What can hang from each mark:
romut: bobe
bobe: riso rupi
kevif: riso
metedal: bugeg
soge: pugup
pugup: riso
fufo: metedal notul
notul: fufo
riso: bobe kevif metedal pugup

Every row comes from one small tree of marks. Brackets hold a mark, then the marks that hang from it, in alphabetical order. Every link used is in the known rows. Which tree was each row made from?
Known rows:
(riso pugup): [ -7  -1  -4 -15   2  -1  13   2  -1   3   0  -2  21  -5   5   9   8  -4]
(bobe (riso kevif) rupi): [ 15  -1  34  11  10 -17  13 -12  22   7  10  -1  -2  -9 -11  -1  -1  10]
(riso (bobe rupi) metedal): [ -1 -11  13  -3  22  20   5  -2  -7 -11  17 -20   8  -1  -9  -5  28   7]
(kevif (riso (bobe rupi) (metedal bugeg) pugup)): [  0 -12  10 -12  42  20  12  13   9  -9  26 -26  30   0   5  -2   1   6]
(kevif (riso (bobe rupi) metedal pugup)): [ -5  -7  11  -4  31  16  11  15   6  -5  24 -23  38 -13  -6   3   4   5]
(riso (bobe rupi) kevif (metedal bugeg) pugup): [  5 -14  16 -37  27  18  16 -18  -2 -10  20 -23  22  -1   9  -3  51  16]
(pugup riso): [  3  -2   1  13  11   2   7  -2   8   1 -12   9  23 -11  -3   9  -9   0]
(soge (pugup (riso bobe kevif metedal))): [ -6  -2   2 -25   7   1  10   0   7  -2  -8   0  40 -19  -7   8  27  14]
(fufo (metedal bugeg) notul): [ -5   0   2  20  33 -17  18 -10  -3  -3  -6  18 -31  38   2  -2   9 -16]
(soge (pugup (riso (metedal bugeg)))): [ -1  -6  -6 -18  23   0  11  10  19  -9 -15   1  28   6   2   9   6   0]
(bobe (riso kevif (metedal bugeg) pugup) rupi): [ 12  -8  31 -19  38 -13  25 -13  21  -7  11  -9  12   0   4   5  28   7]
(fufo notul): [ -6   1   7  17  10 -19  15   4  -3   3   4  17 -14   5  -8   2   1 -10]
(romut (bobe (riso kevif metedal pugup) rupi)): [  8   4  32   0  27  -6  11 -16   0   7  13 -16  28 -17  -9   4  36  11]
(romut (bobe (riso kevif) rupi)): [ 15   6  35  19  13  -5   1 -16   3  16  14 -12   9 -15 -12  -6   9  15]
(notul (fufo metedal)): [ -4   4   4   4  16   6  10 -15   1   8  -3  -3 -14  22  -6   1   1   4]
(romut (bobe riso rupi)): [ 10   4  28  27  19   1   2  -4   2  14  13 -13   7  -7 -11  -5  -5   5]
(bobe (riso (metedal bugeg) pugup) rupi): [  6 -11  22 -11  45  -6  27   0  19  -9  10 -10  10   9   4   6  11  -4]
(kevif (riso metedal pugup)): [ -6   1   0 -10  27  -1   6  15   9  -9   7  -8  33 -11  -1  11   3  -2]

Which tree is each row?
[ -3   0   6 -34  10  -7  10 -15  -2  -9  -1  -4  25 -13   3  12  51   7] : (riso kevif metedal pugup)
[  8  -9   8 -18  31  12   6 -18  -3 -12  -1  -1  22 -12   8   0  31  16] : (pugup (riso bobe kevif (metedal bugeg)))
[ -2  -4  -2 -18  38   3   6  14  12 -12  10 -12  25   1  11   5   0  -1] : (kevif (riso (metedal bugeg) pugup))
[  1   1   2 -11  -8 -10  10   0  21   8 -14   8  35 -14  -7  11   2  10] : (soge (pugup (riso kevif)))
[  6  -3  31 -12  26 -18  24 -11  18  -3   9  -6  19 -13  -8  11  30   6] : (bobe (riso kevif metedal pugup) rupi)
[  3 -11   0  -9  38  18   8  -4  -4 -14  -3  -2  21  -3   7   1  15   5] : (pugup (riso bobe (metedal bugeg)))
[ 17  -8  34  -6  35 -12  14 -15  22  -9  12  -7  -8   5  -1  -3  20  11] : (bobe (riso kevif (metedal bugeg)) rupi)
[ 11  -8  20  11   9  13  11 -17   7   6   5  -4  29 -22  -9   0   8  18] : (pugup (riso (bobe rupi) kevif))
[ 10  -2  19 -21  31 -19   7 -14  10 -12   2   4  -9  -1   8   0  24   8] : (bobe (riso kevif (metedal bugeg)))
[  9  -6  21  -3  -3  13   4 -17  -1   6  20 -15   8 -12  -6 -10  20  20] : (riso (bobe rupi) kevif)
[  3  -5   4 -43  22  -2  11 -17   0 -13   2  -7  16   1  16   5  48   9] : (riso kevif (metedal bugeg) pugup)
[  3  11  18  -5  10 -13   6 -13  -8  17   5  -3  24 -24   1   4  18   9] : (romut (bobe (riso kevif pugup)))
[ -2   9  11   2  17  -6   8   0 -10  15   4  -4  23 -16   0   5   3  -1] : (romut (bobe (riso pugup)))
[  5 -16  12 -12  34  25   6  -5  -3 -15  19 -23  -1  13   4 -12  25   9] : (riso (bobe rupi) (metedal bugeg))
